What can hang from each mark:
Z_463: Z_313 Z_405
Z_817: Z_313 Z_405
Z_313: Z_146 Z_405 Z_897
Z_405: Z_146 Z_463
Z_897: Z_146 Z_313
Z_146: Z_313 Z_463 Z_897

Each row was made from one small tree. The marks that hang from a mark follow it in brackets, in the order of their numbers. Every link used is in the known rows. Write each row's tree.
Known rows:
Z_313[Z_405]: [ 0.18  0.07  0.15  0.01  0.00 -0.01  0.02 -0.02 -0.06  0.02 -0.08  0.27
  0.25 -0.07 -0.02 -0.01  0.11 -0.02  0.09]
Z_817[Z_313[Z_146 Z_405]]: [-0.06  0.08  0.06 -0.14 -0.01 -0.03 -0.01  0.04 -0.07  0.02  0.04  0.07
  0.28 -0.09  0.02 -0.07  0.00  0.05  0.06]
Z_817[Z_405[Z_463]]: [-0.03 -0.17  0.03  0.07 -0.06  0.01 -0.04  0.01 -0.02 -0.20 -0.09  0.18
  0.06  0.17 -0.09 -0.08  0.03 -0.03  0.17]
Z_817[Z_313[Z_146[Z_897]] Z_405]: [-0.15 -0.07  0.13  0.01  0.00 -0.02  0.06  0.09  0.16  0.15  0.13  0.28
  0.15  0.05  0.08 -0.06  0.00  0.00 -0.03]
Z_146[Z_313[Z_897]]: [ 0.09  0.10  0.22 -0.01  0.03  0.03  0.03 -0.02  0.08  0.25  0.00  0.14
  0.04  0.04  0.05 -0.02 -0.05  0.02  0.02]
Z_313[Z_897]: [ 0.15  0.06  0.21  0.05  0.02  0.08  0.06 -0.01  0.03  0.27 -0.08  0.33
  0.21  0.05  0.00  0.01  0.08 -0.07  0.09]
Z_817[Z_405[Z_146]]: [-0.07 -0.23  0.24  0.09  0.02  0.02  0.03 -0.02  0.11 -0.14  0.02  0.25
  0.04  0.07 -0.13  0.00  0.20 -0.07 -0.03]
Z_313[Z_146 Z_405[Z_463]]: [ 0.08  0.11 -0.17 -0.10 -0.03 -0.01  0.01  0.02 -0.20 -0.13 -0.05 -0.10
  0.14 -0.12 -0.02 -0.01  0.00  0.01  0.16]
Z_313[Z_146 Z_897]: [ 0.10  0.14  0.16 -0.02  0.03  0.07  0.11  0.02 -0.01  0.36 -0.03  0.08
  0.24 -0.08  0.01  0.03  0.03 -0.05  0.06]
Z_463[Z_313[Z_146[Z_897]] Z_405]: [ 0.00  0.10  0.08  0.02 -0.05  0.07 -0.03 -0.03  0.02  0.17  0.15  0.06
  0.03 -0.05  0.16  0.07 -0.14  0.00  0.03]
Z_897[Z_146[Z_463] Z_313[Z_405]]: [-0.09  0.02 -0.39 -0.04  0.04 -0.13  0.00  0.07 -0.10 -0.16 -0.19 -0.58
 -0.10 -0.17 -0.08 -0.01 -0.07  0.01 -0.13]
Z_313[Z_146[Z_463 Z_897] Z_405]: [ 0.13  0.16 -0.25 -0.01  0.00 -0.05  0.10  0.10 -0.05  0.04  0.04 -0.23
  0.07 -0.25  0.08  0.02 -0.05 -0.02 -0.09]
Z_313[Z_405 Z_897]: [ 0.16  0.09  0.11 -0.07  0.02  0.04  0.07  0.03  0.03  0.17  0.00  0.15
  0.28 -0.15  0.00  0.04  0.09 -0.07  0.08]
Z_405[Z_463[Z_313[Z_146 Z_897]]]: [-0.10  0.12  0.06 -0.10 -0.05  0.09 -0.07 -0.03 -0.10  0.13 -0.03 -0.10
  0.04 -0.02  0.12  0.04 -0.13  0.01  0.13]
Z_817[Z_313 Z_405[Z_146[Z_463]]]: [-0.31 -0.34 -0.06  0.04 -0.02 -0.04 -0.09  0.06  0.09 -0.36  0.05 -0.13
 -0.09  0.15 -0.11 -0.14  0.02  0.00 -0.10]
Z_817[Z_405[Z_146[Z_313 Z_463]]]: [-0.19 -0.24  0.00  0.04 -0.01 -0.06 -0.04  0.03  0.13 -0.36  0.08 -0.36
 -0.27  0.04 -0.10 -0.08 -0.04  0.02 -0.17]
Z_463[Z_405[Z_146]]: [ 0.07 -0.14 -0.02  0.09 -0.01  0.06 -0.02 -0.07  0.00 -0.14  0.07  0.14
  0.01  0.11 -0.13  0.02  0.10 -0.05  0.05]
Z_463[Z_313[Z_897[Z_146]]]: [-0.14  0.09  0.29  0.00  0.09  0.07 -0.02 -0.02  0.02  0.07 -0.10  0.12
  0.10 -0.05  0.11  0.09 -0.04 -0.08 -0.05]
Z_405[Z_146 Z_463[Z_313]]: [-0.14 -0.07  0.09  0.03 -0.04  0.06 -0.14 -0.12 -0.14 -0.22 -0.08  0.23
 -0.14  0.17  0.05  0.03  0.04  0.02  0.08]
Z_463[Z_313 Z_405]: [-0.01 -0.03  0.19  0.06 -0.08  0.07 -0.15 -0.10 -0.04 -0.04  0.01  0.11
  0.07  0.09  0.04 -0.01 -0.10  0.01  0.14]
Z_313[Z_146]: [ 0.10  0.10  0.20  0.06  0.01  0.03  0.06 -0.04 -0.10  0.17 -0.11  0.20
  0.20  0.00 -0.02 -0.02  0.04 -0.01  0.08]

Which tree is each row?
[ 0.02 -0.06 -0.21  0.06 -0.07 -0.03 -0.11 -0.01 -0.03 -0.23  0.04 -0.42
 -0.17  0.09 -0.06 -0.11 -0.25  0.06  0.00]
Z_146[Z_313 Z_463[Z_405]]
[ 0.18  0.12 -0.10 -0.01 -0.01 -0.07  0.09  0.02  0.04  0.36 -0.04  0.17
  0.03 -0.07  0.06  0.05  0.08  0.03  0.00]
Z_146[Z_897[Z_313[Z_405]]]
[ 0.06  0.08 -0.16 -0.04 -0.03 -0.05  0.02  0.06 -0.14 -0.11 -0.04 -0.43
  0.13 -0.23 -0.03 -0.04 -0.05  0.00 -0.02]
Z_313[Z_146[Z_463] Z_405]
[-0.18  0.06  0.02 -0.03  0.05  0.07 -0.07 -0.01 -0.08 -0.13 -0.13  0.01
 -0.03  0.03  0.11  0.07 -0.11 -0.05  0.04]
Z_405[Z_463[Z_313[Z_897[Z_146]]]]
[-0.08  0.04 -0.09  0.08  0.08 -0.07 -0.02  0.02 -0.06 -0.30 -0.15 -0.29
 -0.17  0.02  0.00 -0.07 -0.19  0.02 -0.16]
Z_897[Z_146[Z_313 Z_463]]
[ 0.08  0.06  0.15  0.08  0.07  0.00  0.08 -0.05  0.10  0.09  0.09  0.40
 -0.19  0.10  0.09  0.05  0.08  0.02 -0.13]
Z_405[Z_146[Z_313 Z_897]]
[ 0.04  0.01 -0.13  0.04  0.03  0.00  0.02 -0.04  0.00 -0.10  0.06  0.28
 -0.32  0.19  0.09  0.04  0.02  0.04 -0.05]
Z_405[Z_146[Z_313 Z_897] Z_463]
[-0.07 -0.16  0.00  0.06  0.02 -0.04  0.10  0.02  0.22  0.21  0.05  0.15
 -0.18  0.06 -0.05  0.06  0.18 -0.01 -0.12]
Z_817[Z_405[Z_146[Z_897[Z_313]]]]
[-0.01 -0.09 -0.03 -0.06  0.02  0.06  0.00 -0.02  0.14 -0.01  0.23 -0.17
 -0.14  0.03 -0.07  0.04 -0.04 -0.01 -0.04]
Z_463[Z_405[Z_146[Z_313[Z_897]]]]
[ 0.05  0.12 -0.07 -0.13 -0.03 -0.08  0.05  0.01 -0.08  0.28 -0.06 -0.27
  0.10 -0.20 -0.05  0.02  0.03  0.07  0.04]
Z_897[Z_313[Z_146 Z_405]]
[ 0.07  0.06 -0.09 -0.09 -0.04 -0.05 -0.07 -0.01 -0.12 -0.23 -0.02 -0.03
 -0.05  0.01  0.02 -0.05 -0.09  0.08  0.12]
Z_146[Z_313[Z_405[Z_463]]]
[ 0.01 -0.04 -0.32  0.11  0.01 -0.06  0.06  0.01  0.03  0.17 -0.07 -0.12
 -0.32  0.08  0.00  0.03  0.06  0.03 -0.16]
Z_405[Z_146[Z_463 Z_897[Z_313]]]
[ 0.03  0.05 -0.03  0.00  0.00  0.00 -0.02  0.03  0.04  0.08 -0.02 -0.28
 -0.09  0.02  0.04 -0.06 -0.16  0.03 -0.06]
Z_146[Z_313[Z_897] Z_463]
[ 0.11  0.16  0.07 -0.14  0.02  0.03  0.11  0.06  0.00  0.23  0.06 -0.11
  0.30 -0.28  0.00  0.06  0.05 -0.05  0.05]
Z_313[Z_146 Z_405 Z_897]
[-0.15 -0.08  0.09  0.08 -0.03  0.03 -0.13 -0.08 -0.08 -0.21 -0.07 -0.09
 -0.16  0.06  0.04  0.00 -0.01  0.01 -0.09]
Z_405[Z_146[Z_463[Z_313]]]
[ 0.06 -0.08 -0.27  0.06 -0.01  0.00  0.05 -0.03  0.10  0.21  0.10  0.05
 -0.23  0.11 -0.05  0.08  0.08  0.01 -0.04]
Z_463[Z_405[Z_146[Z_897[Z_313]]]]
[ 0.00 -0.10  0.01  0.02  0.00  0.02 -0.05 -0.07  0.04 -0.18  0.15 -0.05
 -0.17  0.11 -0.09 -0.01 -0.03  0.03 -0.02]
Z_463[Z_405[Z_146[Z_313]]]
[ 0.02 -0.03 -0.08 -0.07  0.01 -0.06  0.03 -0.04 -0.02  0.09 -0.03 -0.07
 -0.05 -0.08 -0.10  0.05  0.18  0.03 -0.03]
Z_897[Z_313[Z_405[Z_146]]]
[ 0.18  0.17  0.11 -0.02  0.03 -0.05  0.07  0.02  0.08  0.11  0.09  0.26
  0.02 -0.08  0.14  0.03 -0.01  0.04 -0.05]
Z_146[Z_313[Z_405] Z_897]
[-0.21 -0.24 -0.02  0.00 -0.06 -0.01 -0.12  0.03  0.00 -0.25 -0.04  0.23
  0.06  0.28 -0.05 -0.16 -0.03  0.03  0.17]
Z_817[Z_313 Z_405[Z_463]]
[ 0.02 -0.05 -0.20 -0.07  0.02  0.01  0.04  0.07  0.03 -0.14  0.07 -0.33
  0.00 -0.18 -0.06  0.05  0.09 -0.08 -0.10]
Z_313[Z_405[Z_146[Z_463]] Z_897]
